What can hang from each mark
K_672: K_933
K_227: K_672 K_739 K_771
K_845: K_488 K_672
K_933: K_203 K_771
K_286: K_227
K_771: K_789 K_845
K_203: K_227 K_845
K_739: K_227

Every row comes from one small tree of marks. The marks that hang from a mark follow it in brackets, in the order of their numbers. Every link used is in the known rows. Which tree was each row made from?
Known rows
K_672{K_933{K_203{K_227 K_845{K_488}} K_771{K_789}}}: [-1.39  0.10 -0.28  0.41 -1.09 -0.97 -0.85 -0.78 -0.48 -0.23 -0.14  0.06
  1.29  1.07 -0.70 -3.72  0.73  0.47  1.32  0.06  0.90 -0.71 -0.10 -0.30
 -0.36 -0.05  0.46  0.33 -2.03 -0.83  1.58  1.83 -0.49]
K_227{K_739 K_771{K_845}}: [ 0.03  0.58  1.73  1.43  1.02 -1.10  0.85  1.51 -0.44  0.52 -0.11 -0.07
 -0.56 -0.20  1.15  2.74 -1.50 -0.47 -1.68 -1.86 -0.55  0.34  0.48  0.08
  0.63  0.75 -0.15  0.38  0.47  0.66 -2.24 -1.01  0.42]
K_203{K_227{K_771} K_845{K_672}}: [ 2.23  2.20  0.11 -4.59  0.43 -1.67 -0.32  1.17 -1.49 -0.99  0.23 -2.18
  0.11  0.67 -0.37 -1.67 -2.38  0.38  2.28  0.98 -1.22 -0.97  0.18 -1.30
 -0.77  1.49 -0.16 -1.40  1.58  0.51  0.20 -1.05  0.33]
K_933{K_203{K_227} K_771{K_845{K_488 K_672}}}: [ 0.54 -1.09 -1.33  0.48  1.31 -0.25 -0.58  0.53 -1.89 -1.46  1.21  0.05
  0.73  0.73  1.62 -1.25 -0.27 -0.19  1.86 -1.14 -0.58  2.72  0.66  0.19
  0.64 -2.56 -0.32  0.07 -1.55 -1.86  3.53 -0.81  0.31]
K_933{K_203{K_227}}: [ 0.74 -0.28 -0.13  3.53 -1.97  1.77 -0.54  0.71  0.66 -1.24 -0.09  0.40
 -0.45 -0.55  1.12 -2.83 -2.23  0.43  3.07 -1.16 -2.15  0.01  1.00  0.23
  0.17 -2.73 -0.45 -1.23 -1.50 -2.12 -0.22 -1.09  0.46]
K_227{K_672{K_933{K_203}} K_771{K_845{K_488}}}: [-1.50 -0.79  0.20 -0.44 -0.29 -2.52  0.72  0.07  0.87  0.97 -0.32 -1.58
  0.48 -1.20  2.51  1.54  0.62  0.47 -1.15  0.23  0.00 -0.02  0.56 -0.78
  1.19  3.09 -0.23  0.41  0.68 -0.14  1.88  1.80 -0.14]
K_286{K_227{K_771}}: [ 0.28 -0.28  1.30  1.00 -0.28  3.76  0.68  0.76 -1.58 -0.08 -0.38  0.88
 -1.66 -1.75 -1.59  2.28 -3.51  1.00 -1.06 -0.37 -0.23 -2.67 -0.17 -0.65
  0.80 -0.41 -0.87 -1.41  0.60  0.01 -2.19 -2.54  0.37]
K_227{K_672 K_739}: [ 1.19  0.68 -1.04 -1.51  0.08  2.02  1.07  0.17  4.24  0.12 -0.81 -0.21
 -1.67 -0.14  1.53  0.40  0.73 -0.15 -1.51  0.42 -2.80  0.37  0.65  0.86
  0.22 -0.71 -0.31  0.42  3.11  1.32 -2.23  1.06 -0.98]
K_739{K_227{K_672{K_933{K_203}} K_771{K_789 K_845}}}: [-0.30  0.06  0.32  0.26 -1.09 -1.47  0.62 -0.67  0.05  0.77  0.21  0.90
 -0.40 -0.49  2.50 -0.12  2.13 -0.99 -1.49 -1.47  0.20 -0.67  0.19  0.77
 -0.03  0.33 -0.47 -1.25  0.89 -0.13  0.76 -0.46  0.08]
K_771{K_789 K_845{K_488 K_672{K_933}}}: [ 0.12 -1.19  0.35  0.38  1.81  0.14 -0.32 -0.83 -0.23  0.84  1.00  0.26
  0.75 -0.28 -3.47  4.75  1.57 -0.46 -0.18  2.19  2.33  2.18 -1.67  0.18
 -0.96  1.38  1.08  1.73 -0.26  1.09 -1.20 -0.98  0.95]
K_203{K_227{K_739 K_771{K_789}} K_845{K_672{K_933}}}: [ 1.02  4.24  0.14 -6.37  0.13 -1.29 -0.18 -0.04 -0.69 -0.27  0.30 -1.05
  0.04  1.64 -0.01 -3.69 -1.14  0.44  1.35  0.72 -1.04 -0.37  0.23 -1.00
 -0.92  1.59  0.69 -0.99  2.37  1.65 -1.62  0.89 -0.49]
K_771{K_789 K_845{K_672{K_933}}}: [ 0.10 -0.84 -0.06  1.75  0.66  2.10 -0.64 -0.71 -1.48  0.51  0.35  1.51
  0.59  0.19 -2.34  4.33  1.54 -0.57 -0.22  0.77  1.95  1.62 -1.22 -0.02
 -1.27  0.88  1.42  1.53 -1.72  0.71 -1.09 -1.99  1.35]
K_286{K_227}: [ 0.64 -0.74  0.58  0.51 -0.42  5.09  0.58  0.26 -0.45 -0.46 -0.75  1.26
 -1.82 -1.46 -2.06  2.02 -2.33  0.92 -0.08  0.09 -0.65 -2.29 -0.47  0.08
  0.18 -1.21 -0.88 -1.28  0.90  0.10 -2.89 -2.48  0.21]
K_227{K_672{K_933} K_739 K_771{K_789}}: [-0.90  2.13  0.13 -1.06 -0.54  0.24  0.70 -0.69  2.01  1.51 -0.06 -0.02
 -0.69 -0.15  1.54 -0.54  0.43  0.31 -3.33  0.19 -0.59 -0.03  0.54 -0.42
  0.82  1.62  0.72  0.82  2.21  1.76 -2.20  2.62 -1.06]
K_672{K_933{K_203 K_771{K_789 K_845}}}: [-2.09 -1.46 -0.25  3.48 -1.44  0.92 -0.73 -0.69 -1.42  0.05 -0.40  1.72
  1.23  0.55 -0.20 -0.18  1.61 -0.06  0.26 -1.07  1.65 -0.06 -0.17  0.01
 -0.07 -0.45  0.74  1.16 -3.88 -1.29  1.92  0.51  0.34]
K_203{K_227{K_672{K_933} K_739 K_771} K_845}: [ 0.00  3.85 -0.26 -5.76 -0.39 -3.25  0.38  0.10  1.21 -0.10 -0.57 -2.09
 -0.41  1.57  2.60 -4.69 -0.67  0.89  0.70  0.12 -2.49 -1.51  1.14 -1.00
 -0.17  2.42 -0.01 -1.91  3.66  1.45 -1.26  1.61 -1.34]
K_227{K_672{K_933} K_771}: [-0.75 -0.09  0.03 -0.04 -1.22  0.88  0.68  0.12  0.98  0.97 -0.89 -1.38
 -0.24 -1.08  1.03  1.34 -0.32  0.80 -1.85  0.53 -0.64 -2.01  0.49 -1.06
  0.78  2.90 -0.29  0.67  0.68  0.30  0.78  1.36 -0.26]
K_933{K_203{K_845{K_488}} K_771{K_789}}: [ 0.50 -1.66 -0.35  1.89  1.01 -4.75 -1.59  0.44 -1.61 -0.62  0.79  0.62
  1.43  0.64 -0.72 -0.84  0.16 -1.04  0.13  0.54  2.29  1.39 -0.38  0.18
 -0.28 -2.60  0.35  0.27 -2.99 -1.06  2.68  0.58 -0.05]
K_933{K_203{K_227{K_771{K_845{K_488}}}}}: [ 0.26 -0.29  0.70  2.69 -0.92 -0.64 -0.36  0.95 -0.10 -0.83  0.53 -0.42
  0.03 -0.79  1.79 -1.99 -2.44  0.54  2.41 -1.32 -1.36  0.51  0.92 -0.22
  0.86 -1.46 -0.50 -1.27 -0.95 -1.91  0.27 -0.96  0.61]
K_771{K_789 K_845}: [-0.28 -1.66  0.88  5.30  1.14 -0.29 -0.94 -0.11 -1.49  0.43  0.30  1.71
  0.17  0.16 -1.84  4.47  0.31 -0.64 -0.90 -0.03  1.91  1.01 -0.96  0.24
 -1.10  0.16  1.10  0.63 -2.22  0.29 -2.32 -3.74  1.45]

Write each row's tree
[-0.52 -0.12  0.42  0.04  0.47  2.01  0.40 -0.31 -1.61  0.33  0.12  1.17
 -1.58 -1.21  0.52  2.51 -1.47  0.84 -2.45  0.11  0.03 -1.27 -0.01 -0.83
  0.90  0.58 -0.15 -1.55  1.79  0.86 -2.14 -2.54  0.10]  K_286{K_227{K_672 K_771{K_789 K_845}}}
[-1.69 -1.65  0.29  1.85  0.18  1.17  0.17 -0.21 -0.22  0.37 -0.95 -0.21
  0.87  0.37 -1.80  1.88  1.33  0.21 -0.26 -0.07  1.36 -0.95 -0.70  0.03
 -0.40  1.39 -0.02  1.91 -1.80 -0.29  1.39  0.20  0.05]  K_672{K_933{K_771{K_845{K_488}}}}
[-0.57 -0.79  0.55 -0.30 -2.23 -0.76 -0.03 -0.13  1.58  0.13 -1.26 -0.47
  0.97 -0.75 -1.27 -1.02  0.60  0.35  2.31  0.48  0.78 -1.37 -0.43  0.03
 -0.50  0.90 -0.07  0.42 -1.75 -0.95  0.86  2.31 -0.22]  K_672{K_933{K_203{K_845{K_488}}}}
[-0.38  1.14  0.78  0.87  0.51  1.15 -0.22 -0.02 -1.15  0.01  0.88 -0.88
 -0.10  0.31 -0.92 -0.36 -1.91  0.86  0.86  0.02 -0.53  0.03  0.11 -0.88
  0.20  1.17  0.20 -0.33  0.70  0.17 -1.22 -1.82  0.63]  K_203{K_227{K_771{K_789 K_845{K_488 K_672{K_933}}}}}
[-0.58 -1.13 -1.63  0.46 -1.33  1.74  0.15 -0.52  1.71  0.02 -1.10  0.00
 -0.02 -0.33  1.48 -0.45  1.85  0.37 -0.25  0.48 -0.90 -0.66  0.59 -0.03
  0.43  0.07 -0.08  0.92 -0.59 -0.59  2.15  1.79 -0.60]  K_227{K_672{K_933{K_203 K_771}}}
[ 1.02 -0.28  1.52  2.78 -0.33 -0.21  0.31  0.37 -0.39  0.37  0.32  0.66
 -0.80 -0.79 -0.56  1.19 -0.25 -1.32 -1.19 -1.38  0.75 -1.55 -0.37  0.97
 -0.24 -1.15 -0.82 -1.07  0.15 -0.19 -0.94 -2.12  0.72]  K_739{K_227{K_771{K_789}}}
[ 0.05  1.46  1.16 -0.16  0.95 -0.02  0.40  0.30 -1.12  0.94  0.66  0.73
 -0.13  0.10  0.06  2.65 -0.46 -0.50 -2.14 -0.67  0.74  1.21 -0.11 -0.13
  0.13  0.81  0.91  1.19  0.41  1.31 -2.50 -0.35  0.48]  K_227{K_739 K_771{K_789 K_845{K_672{K_933}}}}
[-0.92  0.27  0.18 -0.76 -2.40 -0.35 -0.14 -0.31  1.44 -0.28 -0.99 -0.76
  0.74 -0.10 -0.51 -3.14 -0.07  0.88  3.01  0.21 -0.29 -1.59  0.04 -0.23
 -0.39  0.92 -0.11 -0.38 -0.79 -0.87  0.45  1.86 -0.35]  K_672{K_933{K_203{K_227 K_845{K_488}}}}
[ 0.60 -0.26 -0.59 -1.06 -1.48  2.05  1.22 -0.63  2.56  0.27 -1.07  0.12
 -1.17 -0.56  0.73 -0.23  2.47 -0.70 -0.37 -0.55 -1.08 -1.77 -0.14  1.29
 -0.51 -0.18 -1.23 -0.87  1.90  0.10  0.16 -0.05 -0.39]  K_739{K_227{K_672{K_933}}}
[-0.04 -1.24  0.11  0.69  1.31 -0.25 -0.46 -0.88 -0.41  0.63  1.00  0.63
  0.91 -0.38 -2.57  3.87  1.68 -0.54  0.30  1.77  2.42  2.67 -1.37  0.27
 -0.73  0.68  1.10  1.49 -0.80  0.51 -0.55 -0.45  1.04]  K_771{K_789 K_845{K_488 K_672{K_933{K_203}}}}
[ 0.54 -0.51  1.57  2.67  0.11 -1.26  0.35  0.42 -1.26  0.42  0.39  0.90
 -0.57 -0.47  0.24  2.28  0.27 -1.51 -1.27 -1.75  0.91 -0.99 -0.35  0.89
 -0.56 -0.41 -0.71 -1.10  0.07 -0.10 -0.84 -2.89  0.79]  K_739{K_227{K_771{K_789 K_845}}}
[ 0.59 -1.60  0.08 -1.50  1.54  0.70  0.71  0.09  0.65  0.32 -0.17 -1.01
  0.46 -0.72 -2.24  5.41  1.34 -0.17  1.06  1.43  1.26  1.28 -1.09  0.24
 -0.60  2.17 -0.10  1.51  0.37  0.43  0.48 -0.60  0.79]  K_771{K_845{K_488 K_672{K_933}}}
[-1.92 -1.48  0.18  2.44  0.29  0.79 -0.29 -0.76 -0.50  0.59 -0.49  0.53
  1.03  0.75 -2.44  1.81  1.72  0.04 -0.97  0.18  2.06 -0.52 -0.98  0.04
 -0.46  1.06  0.59  1.99 -2.12 -0.03  0.59  0.03  0.11]  K_672{K_933{K_771{K_789 K_845{K_488}}}}
[ 1.81 -1.51 -1.40 -0.75  0.32 -1.80 -0.96  1.06 -2.12 -1.45 -0.15  0.46
  1.10  0.51  0.39 -0.40  0.11 -0.92  1.32 -0.18  0.76  1.00  0.11  0.27
 -0.36 -2.46 -0.08  0.20 -3.10 -1.59  4.28  0.38  0.07]  K_933{K_203{K_845{K_672}} K_771}
[ 0.83 -0.68  1.46  1.89  0.09 -0.97  0.84  0.92 -0.83  0.19 -0.11  0.28
 -0.67 -0.69  0.79  2.29  0.17 -1.36 -0.67 -2.21  0.17 -1.40 -0.09  0.96
 -0.14 -0.19 -1.26 -1.34  0.31 -0.51 -0.14 -2.80  0.84]  K_739{K_227{K_771{K_845}}}
[ 0.69  2.12  0.73 -0.95  1.28  1.00  0.63  0.86  0.28 -0.39  0.80 -1.30
 -0.91  0.44  0.84 -0.74 -2.32  0.55  0.84 -0.97 -2.13  0.53  0.65 -0.22
  0.52  0.19 -0.38 -0.69  2.59  0.59 -2.23 -1.22  0.12]  K_203{K_227{K_739 K_771{K_845{K_488 K_672}}}}
[ 0.10  1.58  0.30 -2.01  0.22  2.90  0.81 -0.37  0.02  0.51  0.08  1.27
 -2.27 -1.00  0.64  0.10 -1.93  0.77 -2.98  0.10 -1.14 -1.03  0.23 -0.28
  1.14 -0.69 -0.20 -1.52  3.44  1.63 -3.72 -0.52 -0.69]  K_286{K_227{K_672 K_739 K_771{K_789}}}
[-1.19 -0.07 -0.43 -0.28 -1.32 -0.76 -0.44 -0.32 -0.17 -0.49 -0.69 -0.48
  1.16  0.72 -0.20 -3.59  0.47  0.61  2.02 -0.19  0.21 -1.14  0.10 -0.22
 -0.14  0.15 -0.12  0.02 -1.55 -1.11  2.46  2.05 -0.67]  K_672{K_933{K_203{K_227 K_845{K_488}} K_771}}
[ 0.71 -2.69 -1.07  1.28  1.57 -0.96 -0.44  0.85 -1.72 -0.98  0.71  0.41
  1.08 -0.05  0.72  1.63  0.61 -0.89  0.75 -0.60  0.89  2.76  0.07  0.54
  0.53 -2.30 -0.28  1.19 -2.74 -1.86  4.13 -0.56  0.63]  K_933{K_203 K_771{K_845{K_488 K_672}}}
[-0.60  0.98 -1.25  0.33 -0.89  3.35  0.00 -0.50  1.25 -0.61 -0.54 -0.93
 -0.76  0.82  0.79 -2.87 -0.28  1.19  0.88  0.00 -2.59 -1.15  0.86 -0.46
  0.13  0.18 -0.34 -0.56  1.40 -0.07 -0.13 -0.34 -0.56]  K_203{K_227{K_672{K_933{K_771}}}}
[ 0.41  2.28  0.79 -0.36  1.34  0.90  0.13  0.38 -0.42 -0.07  1.19 -0.66
 -0.79  0.78  0.17 -1.02 -2.25  0.34  0.08 -0.50 -1.72  1.21  0.51 -0.29
  0.34 -0.12  0.15 -0.63  2.36  0.99 -3.06 -1.35  0.27]  K_203{K_227{K_739 K_771{K_789 K_845{K_488 K_672}}}}
[-0.89 -1.16 -0.36  0.16 -1.25 -1.36 -0.30 -0.08  0.24 -0.14 -0.95 -0.24
  1.36  0.20 -0.81 -1.41  1.08  0.20  1.12  0.15  1.26 -1.08 -0.35  0.02
 -0.25  0.31 -0.11  0.83 -2.39 -1.05  2.66  2.24 -0.42]  K_672{K_933{K_203{K_845{K_488}} K_771}}
[-0.61  1.65  0.19 -3.58 -0.73  3.89  1.52 -0.42  0.87  0.48 -0.72  0.68
 -2.07 -1.04  1.39 -0.55 -1.30  1.31 -2.14 -0.31 -1.70 -2.01  0.38 -0.35
  1.40  0.45 -0.53 -1.15  3.54  1.32 -2.58  0.62 -1.11]  K_286{K_227{K_672{K_933} K_739 K_771}}
[ 0.14  0.07 -0.78  2.00  0.16 -2.78 -1.98  0.13 -2.70 -1.40  0.70  1.02
  1.01  1.83  0.89 -4.29 -0.66 -0.29  1.23 -0.79  0.14  0.94  0.68 -0.17
 -0.27 -3.19  0.57 -1.10 -2.74 -1.43  2.13 -0.72 -0.03]  K_933{K_203{K_227 K_845} K_771{K_789}}
[-0.25  1.02 -1.72 -4.13 -0.37 -0.99  0.85 -0.60  3.71  0.29 -0.88 -0.52
 -0.27  0.56  2.41 -2.53  2.39 -0.02 -0.97  0.46 -1.49  0.58  0.72  0.76
  0.50 -0.02 -0.10  0.49  2.38  0.95  0.45  4.20 -1.83]  K_227{K_672{K_933{K_203{K_845{K_488}} K_771}} K_739}
[ 0.29 -0.31 -0.69  0.16 -0.94  1.44  0.61 -0.99  1.57  0.24 -0.52  0.70
 -0.87  0.05  0.74 -0.33  2.81 -1.05 -1.23 -0.42 -0.34 -1.27 -0.21  1.30
 -0.54 -0.73 -0.80 -0.62  1.11  0.25  0.64 -0.16 -0.33]  K_739{K_227{K_672{K_933{K_771{K_789}}}}}
[ 1.36 -0.06 -0.10 -3.47  0.25  2.11  0.31 -0.34  1.53  0.20  0.97 -1.73
  0.52 -1.36 -2.92  0.59 -0.57  0.40  1.90  2.50  0.45  1.35 -0.88 -0.13
  0.21  0.44 -0.14  1.46  0.61  0.07  0.75  2.42  0.19]  K_845{K_488 K_672{K_933{K_203{K_227{K_771{K_789}}}}}}
[ 0.77  3.22  0.27 -5.31  1.80 -5.42 -0.03  0.11  1.69  0.10  0.73 -2.80
 -0.40  1.25  1.22 -3.70 -1.34  0.35 -0.22  1.61 -1.47  0.15  0.50 -0.67
 -0.20  1.71 -0.03 -1.98  4.82  2.29 -2.08  1.53 -1.22]  K_203{K_227{K_672 K_739 K_771{K_789}} K_845{K_488}}
[-2.00 -1.61 -0.06  3.09 -0.77  0.19 -0.56 -0.69 -0.72  0.26 -0.23  1.06
  1.33  0.27 -0.60 -0.08  1.59 -0.01  0.13 -0.43  1.89  0.20 -0.33  0.07
  0.05 -0.10  0.50  1.42 -3.13 -1.16  1.74  0.99  0.14]  K_672{K_933{K_203 K_771{K_789 K_845{K_488}}}}
[ 0.38  1.19  1.79  2.41  0.53 -0.04  0.13  0.94  0.00  0.79  0.59  0.63
 -0.77 -0.37 -0.74  1.24 -2.36 -0.47 -2.54 -0.72  0.19 -0.02  0.07  0.00
  0.45 -0.60  0.48  0.66  0.34  1.09 -3.37 -0.37  0.26]  K_227{K_739 K_771{K_789}}
[ 1.23  2.65 -0.54 -6.02  1.48 -4.08  0.43  0.14  3.42 -0.59  0.01 -2.92
 -0.79  1.34  0.91 -3.78 -0.42  0.41  1.29  1.73 -2.49  0.08  0.39  0.04
 -0.58  1.05 -0.55 -1.89  5.39  1.99 -1.98  1.72 -1.51]  K_203{K_227{K_672 K_739} K_845{K_488}}
[ 0.44 -1.53 -0.58  2.59  0.20 -3.63 -1.83  0.47 -2.36 -0.92  0.24  1.36
  1.27  0.97 -0.10 -1.19  0.24 -0.94  0.07 -0.32  1.79  1.06  0.01  0.12
 -0.49 -2.87  0.54  0.04 -4.05 -1.38  2.55 -0.34  0.20]  K_933{K_203{K_845} K_771{K_789}}
[-1.10 -1.29 -1.46  0.22 -0.33  0.09 -0.02 -0.90  1.50  0.36 -0.34  0.04
  0.35 -0.13  1.05  0.20  2.28  0.21 -0.90  0.95  0.12  0.55  0.12  0.09
  0.36  0.62  0.18  1.09 -0.07 -0.07  2.00  1.72 -0.58]  K_227{K_672{K_933{K_203 K_771{K_789 K_845{K_488}}}}}
[ 0.38 -2.31 -0.94  2.24  1.75 -1.14 -1.15  0.11 -2.39 -0.69  1.36  1.27
  1.24  0.27 -0.07  1.58  0.84 -1.13 -0.06  0.01  2.04  3.38 -0.27  0.48
  0.17 -2.85  0.53  1.22 -3.18 -1.40  2.97 -0.69  0.72]  K_933{K_203 K_771{K_789 K_845{K_488 K_672}}}
[ 1.23 -0.71 -1.33 -0.95 -0.80  4.50 -0.28 -0.36 -0.59 -0.36  0.08  0.76
  0.57 -0.51 -2.32  0.94  0.90 -0.12  1.17  1.07  0.54  0.81 -0.54  0.10
 -0.36 -0.88  0.47  2.01 -2.31 -0.59  2.22  1.13  0.42]  K_845{K_672{K_933{K_203 K_771{K_789}}}}
